What can hang from each mark
Z: G H
J: H
H: C J Z
C: H
G: K
K: G T
T: A H K R

Every row comes from one small tree of marks. The marks that hang from a mark follow it in brackets, in alphabetical order. Every link used is in the known rows. Which tree was each row made from?
Known rows
G(K(T(A R))): -0.039  0.992  -0.465  -1.829  -1.485  2.216  -0.271  -0.240  -2.085  -0.259  0.773  -0.328  0.838  -0.182  0.119  -1.843  -0.551  0.799  0.549  -1.164
K(G T(A H R)): 0.034  -1.573  0.051  -1.417  -1.458  -2.522  -0.118  -0.154  -1.132  0.682  -0.258  0.402  0.456  -0.572  -0.101  -1.903  -0.622  0.988  -0.073  -1.378
K(G T(H)): 0.236  -1.882  -1.394  -1.606  -1.849  -3.464  -0.311  1.003  -1.004  0.534  -1.964  -0.663  -0.773  -1.503  -0.497  -0.681  -0.716  0.414  -0.506  -1.105
H(C J Z(G(K))): 0.576  1.913  -1.851  -1.456  -2.263  0.220  -1.384  1.138  1.381  -3.441  1.100  1.151  -2.077  -1.241  2.060  1.513  1.156  -2.018  0.971  -2.123
Z(G(K(T(R))) H): -0.443  -1.578  -0.344  -0.842  -2.245  3.777  0.227  1.702  0.340  -0.682  -0.782  0.962  -0.835  -0.657  1.752  0.049  0.421  0.786  0.222  -1.595
T(H(J) K(G) R): -1.692  -1.667  2.095  -0.253  -2.421  -2.110  0.442  -0.528  -2.057  -1.343  1.346  0.992  -4.956  2.648  0.004  -1.128  0.458  1.630  0.035  -1.273
H(J Z): 0.878  1.049  -1.802  -0.269  -2.339  -1.636  -1.997  -0.854  -1.845  -2.768  0.137  -0.387  -2.720  -0.877  0.002  1.758  0.457  -0.509  0.450  -1.483
J(H(C Z(G))): -0.637  0.280  -1.440  -1.656  -1.685  -0.747  0.129  -0.818  2.714  -0.711  -0.672  0.103  -1.125  -2.466  1.062  1.235  0.902  -1.227  -0.059  0.210
Z(G(K(T)) H(C)): -0.369  -1.140  -1.065  -1.359  -2.469  3.275  0.621  2.295  2.004  -0.029  -0.400  1.485  -0.102  -1.322  1.717  -0.381  0.734  -0.180  0.275  -1.632
K(G T(R)): 0.116  -0.149  -1.464  -1.033  -1.535  -0.385  -0.636  0.021  -0.410  -0.481  -0.379  -0.216  1.469  -1.291  -0.083  -1.279  -1.163  0.731  -0.029  -1.875
Z(G H(C)): -0.458  -1.351  -0.796  -0.532  -3.036  1.715  0.926  1.520  3.327  0.313  -0.649  1.689  -0.765  -1.278  1.195  -0.405  1.144  0.074  0.026  -1.307
T(H(C J) K(G)): -1.106  -1.461  0.850  -1.085  -2.625  -4.557  0.827  0.605  -0.449  -0.311  0.460  0.810  -4.723  1.372  -0.337  -1.044  0.873  0.269  -0.055  -0.763
H(C J Z(G)): 0.703  1.566  -2.070  -0.984  -2.455  -0.784  -1.270  0.729  1.779  -3.012  0.890  1.512  -2.057  -1.709  1.328  1.292  1.034  -2.089  0.784  -1.886
Z(H(C)): -0.619  -0.958  -1.297  -0.310  -3.410  1.536  0.774  -0.170  1.427  1.406  0.379  0.865  0.102  -0.812  -0.576  -1.144  0.882  0.800  -0.122  -1.250
H(C): -0.312  1.293  -1.759  -1.357  -2.918  -0.056  0.638  -0.131  2.242  0.743  0.694  0.534  0.331  -1.298  -0.829  -1.996  0.340  -0.326  0.087  -0.835
C(H(J Z(G))): 1.634  -1.582  -1.970  -0.029  -2.547  -0.147  -1.716  -0.907  -1.426  -3.068  -0.835  -0.173  -2.274  -0.201  -0.093  2.319  0.238  -1.002  0.239  -0.410
T(H(C) K R): -2.174  -0.666  1.886  -0.985  -2.665  0.814  1.719  -1.099  -0.299  0.222  2.417  2.333  -4.525  1.499  -1.307  -2.881  0.445  1.209  -0.078  -0.250
G(K): -0.264  1.112  -0.664  -1.735  -2.150  1.474  -0.153  0.276  -0.896  -0.660  -0.237  -1.417  -1.126  0.204  0.601  -0.533  0.247  0.831  0.308  -0.909
Z(G): 0.152  0.086  -0.590  -1.020  -2.157  -0.565  0.203  1.157  1.841  -0.880  -1.774  0.035  -2.039  -1.209  0.808  -0.321  0.253  0.014  0.048  -0.492
C(H(J Z(G(K)))): 1.539  -1.356  -1.817  -0.332  -2.419  0.604  -1.799  -0.618  -1.719  -3.367  -0.696  -0.357  -2.259  0.114  0.419  2.512  0.342  -0.959  0.383  -0.574
T(A H(J) K(G)): -0.347  -1.984  2.573  -0.885  -1.751  -6.391  0.585  -0.555  -2.271  0.161  0.021  0.243  -4.586  2.169  -0.195  -1.341  0.921  1.217  0.176  -0.124
Z(G(K) H(C)): -0.616  -0.889  -0.488  -1.208  -2.773  3.235  0.801  2.093  2.744  -0.300  -0.300  1.238  -0.860  -0.608  2.224  -0.042  1.351  0.118  0.324  -1.586
J(H): -1.022  -0.613  -1.211  -1.030  -2.049  -2.025  0.454  -1.362  0.433  0.814  -1.418  -1.422  -0.191  -1.253  -0.308  0.096  0.271  0.285  -0.428  0.473
K(G T(A H(Z))): 0.975  -1.481  -0.539  -1.828  -1.080  -4.003  -0.737  0.075  -1.382  0.120  -1.375  -0.280  -0.935  -1.630  -0.031  -0.295  -0.340  0.271  -0.142  -0.792

Write each row's tree
1.535  -1.395  -2.225  0.099  -2.725  -0.157  -1.823  -1.728  -2.344  -2.515  -0.345  -0.549  -1.783  -0.004  -0.957  1.953  0.111  -0.642  0.159  -0.416 -> C(H(J Z))
1.049  -0.436  -1.136  -1.465  -1.066  -3.410  -0.520  0.077  -0.561  0.556  -1.260  -0.724  1.820  -1.584  -0.216  -1.435  -0.822  0.435  0.072  -1.084 -> K(G T(A))
-0.334  -1.503  -1.216  -0.060  -3.385  0.335  0.314  1.835  2.334  -0.377  -0.294  1.794  -0.704  -0.744  1.370  0.044  1.276  -0.378  0.286  -2.050 -> Z(G H(C J))
-1.293  -1.522  3.814  -0.919  -1.474  -2.245  1.234  -1.665  -1.290  0.200  1.511  1.262  -4.025  2.506  -0.029  -2.569  0.644  2.285  0.166  -0.075 -> T(A H K(G) R)
-0.449  -0.297  -0.971  -1.268  -1.416  -1.171  -0.278  -1.096  1.068  -1.087  -1.663  -0.832  -2.071  -2.082  0.977  1.953  0.650  -0.478  -0.215  0.498 -> J(H(Z(G)))
0.260  0.241  -0.847  -0.961  -1.571  0.375  -0.144  -1.269  -1.744  0.832  0.704  0.780  1.739  -1.331  -1.591  -2.906  -1.164  0.665  0.223  -0.847 -> K(T(A R))
-1.172  0.533  1.617  -0.342  -1.589  0.892  0.567  -1.383  -0.198  -1.475  1.370  0.405  -2.475  1.569  0.015  -1.712  -0.112  1.930  0.232  -0.849 -> T(K(G) R)
-0.313  0.970  -1.112  -1.747  -1.773  2.917  -0.383  0.178  -1.952  -0.660  0.495  -0.509  0.347  -0.403  0.038  -1.327  -0.694  0.686  0.364  -1.327 -> G(K(T(R)))
-0.906  -2.025  1.309  -0.720  -2.353  -4.965  0.394  0.289  -2.043  -0.743  -0.557  -0.122  -5.661  1.738  -0.387  -0.357  0.616  1.036  -0.206  -0.543 -> T(H(J) K(G))
-0.700  0.546  -1.288  -1.952  -1.555  -0.006  0.067  -0.562  2.399  -0.983  -0.466  -0.124  -1.104  -2.134  1.551  1.459  0.997  -1.209  0.084  0.068 -> J(H(C Z(G(K))))
1.037  0.922  -1.612  -1.027  -1.698  -0.404  -2.091  0.882  -1.483  -3.774  -0.447  0.028  -2.907  -1.192  1.595  2.258  0.372  -1.192  0.726  -1.734 -> H(J Z(G(K(T))))
0.587  1.872  -2.438  -0.823  -2.725  -0.953  -1.424  -0.471  0.449  -2.248  1.600  0.904  -1.337  -1.394  0.059  0.776  0.822  -1.575  0.662  -1.861 -> H(C J Z)
-0.486  -1.133  -1.742  0.183  -3.742  0.203  0.149  0.115  0.448  0.756  0.788  0.979  0.290  -0.331  -0.364  -0.684  0.985  0.341  0.114  -2.030 -> Z(H(C J))
-1.441  -1.183  3.620  -0.787  -1.822  -1.068  1.469  -2.196  -2.136  0.659  1.969  1.794  -4.392  2.278  -1.187  -3.223  0.489  2.120  0.161  0.437 -> T(A H K R)
-0.500  -1.033  -0.922  -0.711  -3.102  1.893  0.195  2.392  1.757  -0.974  0.093  1.362  -0.794  -0.079  2.456  0.365  1.462  -0.291  0.583  -2.354 -> Z(G(K) H(C J))
-0.995  -1.929  1.722  -1.189  -2.009  -3.558  1.007  0.021  -1.052  -0.017  -0.920  -0.252  -5.807  1.212  -0.608  -0.769  0.507  1.488  -0.449  0.277 -> T(H K(G))
0.357  0.799  -0.894  -2.062  -1.435  0.813  -0.301  0.173  -2.057  0.056  -0.164  -0.871  0.531  -0.632  -0.057  -1.474  -0.445  0.512  0.424  -0.781 -> G(K(T(A)))
0.504  -0.153  -0.604  -1.134  -1.111  -1.364  -0.496  -0.517  -0.566  0.162  0.049  0.042  2.311  -0.963  0.077  -2.002  -0.941  0.844  0.243  -1.620 -> K(G T(A R))
0.271  -0.534  0.151  -1.392  -2.586  -4.070  -0.294  -0.784  -0.773  0.138  1.045  1.266  -2.761  -0.221  -0.258  -0.646  1.351  -0.544  0.370  -0.703 -> T(A H(C J Z))
-0.362  0.009  -0.033  -2.023  -1.724  1.359  -0.029  -0.008  -2.547  0.152  0.579  -0.076  -0.392  0.086  0.018  -1.755  -0.333  0.868  0.335  -1.002 -> G(K(T(A H R)))
-0.881  -0.500  1.054  -1.566  -2.136  -1.192  0.831  -0.774  -0.579  -0.537  0.800  1.341  -6.522  0.004  -1.273  -0.580  0.829  0.190  -0.168  0.608 -> T(H(C Z) K)
-0.448  -1.217  -1.144  -1.553  -2.081  -1.223  -0.002  0.639  0.128  0.370  0.075  0.793  0.392  -1.162  -0.175  -1.685  -0.658  0.327  -0.225  -1.825 -> K(G T(H(C) R))
-0.326  -1.614  -0.845  -1.285  -1.895  -1.531  -0.263  0.404  -1.003  0.129  -0.648  0.146  -0.336  -0.889  -0.250  -1.212  -0.821  0.856  -0.339  -1.651 -> K(G T(H R))
-1.462  -0.716  2.298  -0.743  -1.925  1.229  0.468  -1.892  -2.209  -1.566  1.643  1.560  -6.794  1.255  -0.949  -0.672  0.417  1.557  -0.076  0.145 -> T(H(Z) K R)
1.417  -1.239  -1.362  -0.837  -2.074  2.020  -1.189  -0.926  -0.768  -2.641  -1.087  -0.475  -2.440  -0.416  0.207  2.076  0.228  -0.494  0.130  0.200 -> C(H(Z(G(K))))
0.170  0.120  2.085  -0.997  -0.910  -3.406  0.688  -1.347  -0.404  0.032  0.066  -0.363  -2.106  1.073  -0.191  -1.935  0.330  1.527  0.367  0.320 -> T(A K(G))
-0.433  -1.456  -0.048  -0.808  -2.492  2.799  0.385  1.802  1.113  -0.646  -1.328  0.315  -1.751  -0.237  2.169  0.621  1.108  0.859  0.180  -1.315 -> Z(G(K) H)
